Known rows, with every step that occurs
runivot-zupupa-vediz-roba-rukof: [-10 -28  26  -2  -9 -27  19  38   8 -23   6  -1   5  -9  21   1  15 -30
 -18   5 -35   8 -19 -40 -25  17 -11  12  34 -21 -19 -29  -9  18  16 -20
 -12  -3 -27   6 -50 -21 -13  20]
zupupa-vediz-nered-bune: [  4 -15  26  10   0 -38  15 -13 -20  26   9 -17 -23  -6  11   2 -28   3
 -21   2 -63  22 -15   0 -21  35 -11 -25  14  10 -10 -19  -1  -6 -36  24
  12   6   7  -5 -19  -5 -13  27]
roba-vediz-nered-bune-sona: [ 23 -11  17  15  10 -29   3 -32 -27  22  -8 -18 -18  -7   5   8  25  -1
 -28 -19 -25   3  -8  -3 -44   9  24   4  14  44  11 -24 -11  13 -55  18
  10   9 -29   0  -4  -3 -15 -29]
zupupa-rukof-poma-vediz: [-30   3   2  31   7  -9 -18 -10  30   6  23  -4 -13 -15   0   9   2 -14
 -11   7 -28 -28  -9  -9 -33  30  -1  -1  -8 -10  23 -30 -10 -33  38   6
  -4  -9  -6  17  -2  -2  19   0]
rosomem-bune-nered-vediz-roba: [ -5   0  -2  -4 -15  -9   4 -10  12  19  -5  -6 -20   1 -17   2   2 -18
 -24   3 -29  -2 -15  18 -46  68  10  18  21  40   0 -14  12   1 -37 -38
  -4  -7 -51  -5  23  12  10  11]
sona-bune-nered-vediz-poma-runivot-zupupa: [  20    1   26    4   -5  -12    5   23  -30   35   -5   -4  -17    6
   -8  -11    0  -19  -35   23  -17    3   -5   21  -25   36   -8   -8
   54   95  -11  -14  -20   27   31    8   23  -21 -106   -7   13  -36
  -46    8]
roba-rukof-zupupa-runivot-poma: [ 15 -28  12 -27  16   9  23  30  59 -13  -3  14  15   5   1  -4   1 -21
  -2  28 -27  -9  -1 -47 -11 -27  50  31 -26  22  14  25   0   3 -16 -53
  17   4  -6   7 -30 -18  15  -2]
bune-sona: [ -4   6  -3   3   4  -6  -7 -15 -16  -2  -5 -13  -8  -3  -1  -1  25   4
 -16  -8  -8  -3  -6  -9 -14  -8  -8  27   1   3  17   4   2  14 -10   4
  -4 -17 -50   2   0  -5  -5 -14]
nered-vediz-poma-runivot-zupupa-rukof: [  3 -12  12  25  -5 -27 -22  24  -5  17  15 -11 -12 -24  36 -10  15 -21
 -17  16 -15  -6 -11 -18 -34  48 -12   6  41  59  -5 -36  -3  19  41 -17
  16  -5 -70   0  11 -17 -10  17]
leva-buka: [ -4  -4  14  27 -10  -3  -6   5 -30  -7   3  17  -3   8  26   7   1 -17
  -2  15  22  28  -8   0   1  -6  -3  -6  -3   4  -9 -10   0   3  27  -8
  10  -3   7 -24  -5   9  -5   3]
zupupa-vediz: [  6  -7  15   6  -2 -20  19  16 -13  -4  14  -7  -9   5  12  -8 -10  13
  -9   3 -37  11 -12 -18 -11  11 -13   0  16 -31  -5 -10   6  -2   6  13
 -13  -5   1   3  -3  -9  -6  34]
roba-rukof-zupupa: [-21  -7 -11  -6  18   9  16 -26  40 -15  -4  18   9  -4  20  -8   5 -16
   0  12  -1 -26   1 -42  -2 -40  30  19 -31  24   3   8   0 -11 -23 -47
  13  13 -10   8 -25  -3  16  -4]
rukof-zupupa: [ -4 -10  -8  -7   2   9   5   1  17 -15  -5  12   7   5  16 -17   1  -1
  10   6  -2 -22  -3 -12   5 -18   2   3 -40  27  -7  19  -5  -2 -27 -12
  11  10 -17   2  -8 -13  14   7]
vediz-nered-bune-sona: [ -4  -5   9   6   6 -24 -10 -46 -20  32 -10 -22 -24 -14   0  12   0  -5
 -27  -9 -35   9  -8  13 -23  20  -3  -5  -2  49   9  -7  -4   9 -52  16
  24  -1 -34  -5 -19   0 -11 -21]
rukof-poma-runivot-zupupa-vediz-nered: [  3 -30  39  13  -9 -39  -7  13 -44  16   5 -27 -17   0   8   1  14 -11
 -35  26  -4   0   2 -22 -14  52 -13   1  11  12  -1 -21 -29  27  43  60
   6 -19 -44   7 -21 -42  -3  29]
rosomem-bune-nered-vediz: [ -2   3   6   3   1  -1  -2 -14  15  40  -9  -1 -23   6 -17   3  -2   2
 -12  17 -21  -4  -6  10 -33  55  14  24  17  45  10  -9   5 -10 -30 -26
 -12  -7 -48   2  37  14  12  24]
leva-rukof-zupupa-runivot-poma-vediz-roba: [ 27 -32  -1   8 -21  -3 -10  66  24  13 -20  25   5  -3  -9  -8 -17 -32
  -9  19 -15   6 -33  -5 -47  19  25  14 -18  12  -2  17   4   7  25 -24
  21  -4 -17 -14 -23 -28   8 -10]
runivot-zupupa: [  0 -19  24   1  -1   1 -11  40   6   4  -8   6   8   1   7   4  18  -8
  10  10   7   0  -1  -9   1  11 -14   6  11  10  -9  -9 -24  16  17   7
 -12   0 -28   6 -20 -18  -6  11]
zupupa-vediz-nered: [ -7 -14  22  10  -2 -29   8  -6 -26 -12   3 -11 -15  -1  15  -3 -17   5
 -23  19 -52   5  -6 -10 -21  15  -4  -2  22 -12 -12 -19   6  11  -9  32
   6  -7   0  -8 -19  -6 -13  40]
leva-rukof-poma: [-11   5   4  40   1 -10 -19   0   0  43   5   9 -10  -4  -2   3  -6   5
   0   6 -13  -2 -22  13  -9  20  -7  -1 -38  14  11  -6  -7  -9  60  28
  10 -23  -2   5   0  -8   7 -17]
rukof-poma-runivot-zupupa-vediz-nered-bune-rosomem: [ 22 -25  43  14  -3 -29  16  16 -17  55  13 -28 -11   1  14   4  27  -9
 -41   8 -33  15 -13 -12 -20  67 -22 -31   6  40  -8 -28 -35  14   8  48
   8  -5 -62  16 -20 -55  -3  20]
bune-nered-vediz-poma-runivot: [ -3   7  -2   2  -6 -11  -3   0 -33  32  10 -13 -14   4   7 -10  21  -8
 -43  15  -4  -5   3   7 -19  48  10   9  57  85   0 -10  11  24  19   3
  26 -30 -93  -5  29 -14 -24   5]
vediz-roba: [ -4  -6 -12  -9 -22 -12   7   5  -6 -29   6  -7   3 -10   2  -1   5 -27
 -18 -18 -10   4 -11  13 -14  14  -8  -9   6  -5 -12  -6  10  14  -8 -15
  12   1  -3 -10 -20  -1  -4 -19]
nered-bune: [ 14  -1   4   1   1 -12   8  -7   7  47   7 -10 -10  -6  -6   8 -15  -2
   2 -22 -15  20 -10  12  -2  26  -7 -28 -10  28   1   2  -9 -18 -31 -10
   8  14   8   6   1   2   0 -17]
vediz-roba-rukof: [-18  -3 -15  -9  -7 -10  17 -20  16 -31   4  -1   6 -16   6   4   8 -40
 -24 -13  -8  -3 -10 -16 -21  -7  17   6  12  -6  -4 -15  13   4  -8 -48
  14   3  -2  -4 -35   6  -1 -26]
poma-rukof-zupupa-vediz: [  3 -22  -3   7   7  -8  23   6  30  -6  22  12  15  -6   3 -19 -33  15
   3   8  29  -6 -15 -17  -2  -5  -6  21 -10   0  -4   8  -7 -10 -13 -18
   9  -5 -23   0 -20 -27   7  17]
sona-bune: [ 23   7  12   2   1  -3  16  -7  -5   1  -6   5  -9   4 -18  -5 -32  -4
  -4   2 -21   7  -9  23  -8 -14  -7 -18 -11  11  -4   1 -11  -9   0   0
   8   6  -1  -8   0  -9 -20  -5]
runivot-zupupa-vediz: [  5 -26  37   5  -4 -16   4  55  -4   3   4   1   0   4  17  -2  10   3
   2  14 -28  10 -12 -27  -9  22 -25   7  23 -17 -15 -17 -19  14  21  18
 -23  -4 -26   9 -20 -26 -13  42]
runivot-poma-vediz-nered-bune-sona: [ 24 -15  25   4   7 -27  -9   2 -43  32 -20 -17 -11 -12 -30  20 -10  -1
 -50  -3  -4   3  -5   7 -48  41  34   8  36  32  26  -5  12  -3 -40  -2
  17  -7 -37   0  -1  -2 -14 -29]
zupupa-rukof-poma-vediz-nered-bune-rosomem: [-19   2  11  36  14  -5  -4 -26  46  37  22  -9 -11 -18   9  15   7 -17
 -29   1 -68 -17 -18   8 -47  48  -3 -35  -8  32  13 -45 -14 -35 -11  12
  14   5 -23  16 -16 -10  14  -7]
vediz-roba-runivot: [ 17   1 -11   0 -20 -13  15   9  33 -21  28  -6   3  -2   3  -5  40 -39
 -22  -5  -2  19 -14  15 -14  17  18 -11  12   7 -18  -8  10  18   0 -11
   9   7  12   0 -32  -4   7 -24]
poma-runivot-zupupa-vediz: [ 20 -26  28   7 -15 -27   4  40 -42  16  -9 -12 -12   4  15 -10  13  -8
 -17  24  22  20   0 -37  -9  35 -20   8  48 -19 -11 -13 -19  25  37  26
 -19  -2 -51   1 -11 -41 -14  40]
rosomem-bune-nered-vediz-poma-rukof-zupupa-runivot: [ 11 -17   3 -14   4   3  -4  18  75  26  16   1  -3   0 -20 -12 -14 -13
  -6  26  -8  -7 -16   2 -26  54  18  57  -3  79   0  10 -17   3 -19 -43
  26 -19 -63  -5  18 -13  27  15]

Rows
[ 34  14  13   3   8  20  34   3  21   6  -3  12   7  10  -8  -8  -4   0
 -13   1 -43   9 -16  23 -15 -19 -11 -31 -10  20 -12  -7 -11  -9 -17  -3
   5   9 -31  -3  -1 -24 -18  -3]	sona-bune-rosomem
[ 10   3   2   3   5 -16   2 -21  -7  45   2 -21 -18  -9  -6   6   9   2
 -11 -29 -22  17 -16   4 -14  20 -14  -3  -9  29  17   4  -8  -5 -41  -5
   3  -1 -37   7   1  -2  -5 -31]	nered-bune-sona
[ 27 -25  11   8  -2   5  -6  60  29  26 -16  28   2   6  -2 -13 -18  -5
  14  33 -31   8 -21  -8 -16  -1  19  18 -39  25   4  28   1   9  22  -9
  20  -9 -13  -9 -17 -30   9   1]	leva-rukof-zupupa-runivot-poma
[ 17 -36  26   1  13 -22  22  22  -8 -18  12   9  15  -6 -12 -11 -42  22
 -25  25  11 -10  -5  -4 -14  13  23  26  11  20   5   9  17   4 -32 -12
  31 -15 -22  -5 -27 -29  -5   6]	runivot-poma-rukof-zupupa-vediz-nered
[ 24  -1  -5   9 -10 -27  -9   3 -29  21  10 -20  -8 -16  23 -12   5 -11
 -29  -2  12   2  -9  -7 -27  39   5   2  29  61  -5 -14   8  19  25 -17
  27  -7 -45  -6  34  -5  -9   4]	nered-vediz-poma-runivot
[ 36 -37  17 -21   4 -11  -3  29  22  26 -17  -9  -5   0 -15   2  -3 -20
 -23  12 -38   0 -13 -15 -44  21  34  18 -22  55  16  25 -12  10 -52 -14
  27   1 -42  -2 -21 -28   9  -9]	rukof-zupupa-runivot-poma-vediz-nered-bune-sona
[-16   1   1  27   0 -19  -7 -17  -1   5  24 -16 -27 -10   7  -4   8 -13
 -15  14 -16 -15   3 -15 -11  33 -11  -3  -7  -3  24 -21  -8 -12  41  21
   6 -10 -25  10  -4 -20  14   2]	zupupa-rukof-poma-runivot
[-34  -1   6  37  12 -28 -25 -46  13  30  16 -23 -32 -26   0  17   4 -16
 -32  -4 -56 -21 -16   0 -51  45  -6  -4 -10  27  33 -35 -13 -26  -5  19
  14 -10 -37  13 -16   0  10 -19]	zupupa-rukof-poma-vediz-nered-bune-sona
[ 28  14   1   7 -11  -6  31  -4  24  23  19   4 -16  11 -11  -9  12 -28
 -37  11 -46  13 -22  48 -42  24  18 -32  27  77  -9 -16   8  10  -7 -14
  15  -7 -51  -5  -8 -10 -34 -10]	sona-bune-nered-vediz-roba-runivot
[ 26 -14  20  13   8 -24   7 -20 -18  24  -3  -9 -12  -5   4  10   6  -4
 -15 -13 -18   5  -3   4 -34  14  28 -16  12  41   0 -28 -13   1 -47  13
  14  21   7  -1  -6   1 -11 -19]	roba-vediz-nered-bune
[-27 -16  25  27   5  -7 -29  30  33  10  12   2  -3 -13   6  11  19 -19
   0  16 -20 -25 -10 -17 -27  38 -14   5   3   1  12 -37 -32 -13  50  12
 -15  -7 -34  22 -20 -19  10  11]	runivot-zupupa-rukof-poma-vediz
[-29 -14  29  22   8  -7 -18  30  32   1  21   1  -4 -10  14   6  21 -11
   9  16 -43 -21  -7 -12  -8  28 -25   2 -14   7   8 -29 -29  -3  41  15
  -9 -10 -31  21 -28 -23   8   9]	runivot-zupupa-rukof-poma
[ 10 -10  -6  36 -17 -21  12  26  25   6  16  23  -9   2  29 -28  10 -18
  -6  19 -36  14 -40  -5 -27   9   1  -2 -22   6 -24  -1  12   5  22   0
  11   1  -8  -1 -39 -25   8   9]	leva-rukof-zupupa-vediz-roba-runivot
[  2 -12   3  11  -1 -18 -18 -27  -7  42 -17  -9 -13 -16 -10  18 -21 -20
 -24  -2   8   5  -4  12 -39  36  18 -21  21  30  -1 -19 -11 -17 -27   6
  15  17   3  -7  -6   7  -2  -8]	poma-vediz-nered-bune
[-10 -10   0  11  -2  -8 -24 -23 -14   6 -23  -1  -4 -10  -6  12 -10 -17
 -27  15  20 -12   4   1 -37  16  24   2  30   7  -3 -20  -4  -2  -2  15
   9   6  -4 -12  -6   7  -3   6]	poma-vediz-nered
[  2 -23  20  39 -29 -41 -10  38 -40  34   3  -6 -18  -8  11  -5   6 -21
 -27  13  -6  17 -31 -11 -28  60 -30   0   4  -8  -9 -22 -15  20  83  40
   3 -24 -44  -2 -23 -44  -8   7]	leva-rukof-poma-runivot-zupupa-vediz-roba
[ -1 -16 -16   3   9   9   6  -9  40  -4  11  17  23 -10  -5 -13 -25   5
  10   4  59 -17  -6  -1   8 -13   4  20 -22  24  -1  15  -9  -8 -18 -28
  20   0 -22  -3 -18 -19  12 -12]	poma-rukof-zupupa
[-25   4 -16  -2  -4  -3  20 -22  13  16   5   3  -3  -3   9   5  19 -27
 -38   2 -34 -11 -11   2 -44  22  25   1  40  64   5 -23  23  11 -16 -45
  12 -19 -66  -2 -10   8 -22  -6]	bune-nered-vediz-roba-rukof
[-11   6  -4   6   2   7   6  -7   1  42   2   3  -9  11   4   0  14   6
 -20  12 -28  -9  -4  16 -27  27  11  -7  31  66   9 -12  13   7  -9  -7
   0 -21 -66   2  20   1 -21  15]	bune-nered-vediz
[  8 -19  22   6  -9 -16 -11  20 -25  24   5 -19  -5   1  -3   3  27 -15
 -18  10  34  -4   5 -14   2  40 -10   1  -5  20   8  -6 -33  17  52  34
  -1 -15 -44  14  -4 -38   6   0]	rukof-poma-runivot-zupupa
[ 31 -29  39  12  -8 -23  19  25 -27  49 -11 -15 -12   1  21  -2  18 -13
 -34  18 -20  32  -7 -22 -23  55 -20 -26  45  24 -22 -27 -25  22 -10  29
  -1  13 -69   0 -24 -51 -16  35]	poma-runivot-zupupa-vediz-nered-bune-rosomem
[ 20  -1  17   1   7 -17   2  24 -14 -27  18  -7   6  -1  10  -5  28  -1
 -14 -17  -4  -9  -4 -13 -14  -1  22  24  24  21  -8 -20  -7  14  10   6
  16  -2  -4   4  16  -5  -6 -20]	roba-vediz-poma
[ 18 -32  35  13 -10 -45  -3   6 -58  43 -15 -30 -31  -8  11  -2  15 -12
 -39  14  -8  28  -5 -28 -30  51 -23   5  45  19  -3 -16 -23  33  -6  38
  -2  -4 -82  -4 -25 -42 -21  21]	poma-runivot-zupupa-vediz-nered-bune-sona
[-16 -27  33  13   8 -35   6 -16 -17  12   4 -18 -13  -8  14   6  16 -25
 -42  31  -5  -7   5 -50 -21  23  15  16  17   9   8 -30 -22  16  38  21
   7 -13 -37  14 -37 -30  -1  20]	roba-rukof-poma-runivot-zupupa-vediz-nered
[  2  -9  23  29   7  -2  -7  34  69   6  28  12  -5  -2  21  -5  53 -25
  10  35 -21   8  -5  -8  -7  16   7   1  19  11  -8 -28 -16   6  30   2
 -15  10 -13  20 -42 -18  10   9]	roba-runivot-zupupa-rukof
[  1   0   8  51   5  -7 -17 -16  14  87  -6   7  -7 -10   0  16  -3  -8
 -27   1 -28   4 -32  23 -45  49   4 -30 -21  48   4 -28 -16 -24  21  29
  21  -6 -20   5  -6 -14   6 -24]	leva-rukof-poma-vediz-nered-bune-rosomem
[  6  -3  11  15   8  -6  -1 -20  18  51   8 -16   1  -4  -7  19  12 -12
 -37 -11 -24  -8 -16  16 -37  48  10 -34 -15  48   6 -26 -21 -20 -15  22
  18   1 -19  15  -1 -13  11 -16]	rukof-poma-vediz-nered-bune-rosomem
[ 35 -32  15 -32   0   9  15  65  37 -13  -3   8  12  13  -7 -12  -3  -7
   7  22 -32  -3  -5 -19  -5  -4  25  16 -37  25   5  37  -5  14 -18 -20
  18  -1 -11   1 -14 -31  15   9]	rukof-zupupa-runivot-poma
[ 48 -12  28  14   7 -24   6  16  14  44  12  -6  -7  -3 -24  14  14 -17
 -38  15   8  23  -3  19 -34  47  63 -16  37  41   8  -7   9  -8 -23  -1
  16  14  18  11 -13  -1   5 -27]	roba-runivot-poma-vediz-nered-bune
[-30 -19  17  20 -10 -15 -24  34  30 -11  16  -3  -1 -20   7  11  22 -39
 -13   2 -27 -24 -18  -8 -39  49 -20  -2   7  -4   1 -40 -26  -3  44   2
  -6  -6 -36  14 -35 -20   7  -2]	runivot-zupupa-rukof-poma-vediz-roba
[  0 -15   4  -4   1  -8  21  16   7 -19   9   6   0   9  25 -23  -8  11
   3  10 -36 -12 -15 -29  -7  -7 -10   3 -27  -2 -11  11   0  -3 -21  -2
  -1   3 -14   6 -12 -21   8  39]	rukof-zupupa-vediz
[  9  19  13   2   5  -4  12  -1  -9  21  11   0 -14   7 -10  -9 -17  -5
 -30   8 -55  -5 -14  37 -25  17  -1 -11  26  88  -7 -11   1   7   7  -4
  31 -23 -66  -7  21  -9 -40  -1]	sona-bune-nered-vediz-poma
[ -3   2   6   5   9  -8  -8  -9  31  30  16  -4  -8  -9 -27  -1 -16   2
 -21  11  14  -5  -9  17 -25  65  12  49  35  62   5 -12   0  -5 -10 -35
  18 -24 -60  -2  33   6  11   0]	rosomem-bune-nered-vediz-poma-rukof
[-38 -23  31  31   6 -14 -36  11  23   4   4   0  -8 -17  11  16  13 -25
 -12  29 -30 -30  -3  -9 -34  40  -8   3   9  17   7 -45 -31  -4  39  29
   1  -7 -35  12 -35 -17   6  15]	runivot-zupupa-rukof-poma-vediz-nered
[ -2 -21  -8 -22  13  14  16   4  76 -10  -4  13  11   1  15  -6   8 -32
   9  23 -24 -10  -4 -51  -8 -38  34  26 -37  19   4  18 -16   0 -11 -46
  13  10  -3   4 -34 -14  21   7]	roba-rukof-zupupa-runivot
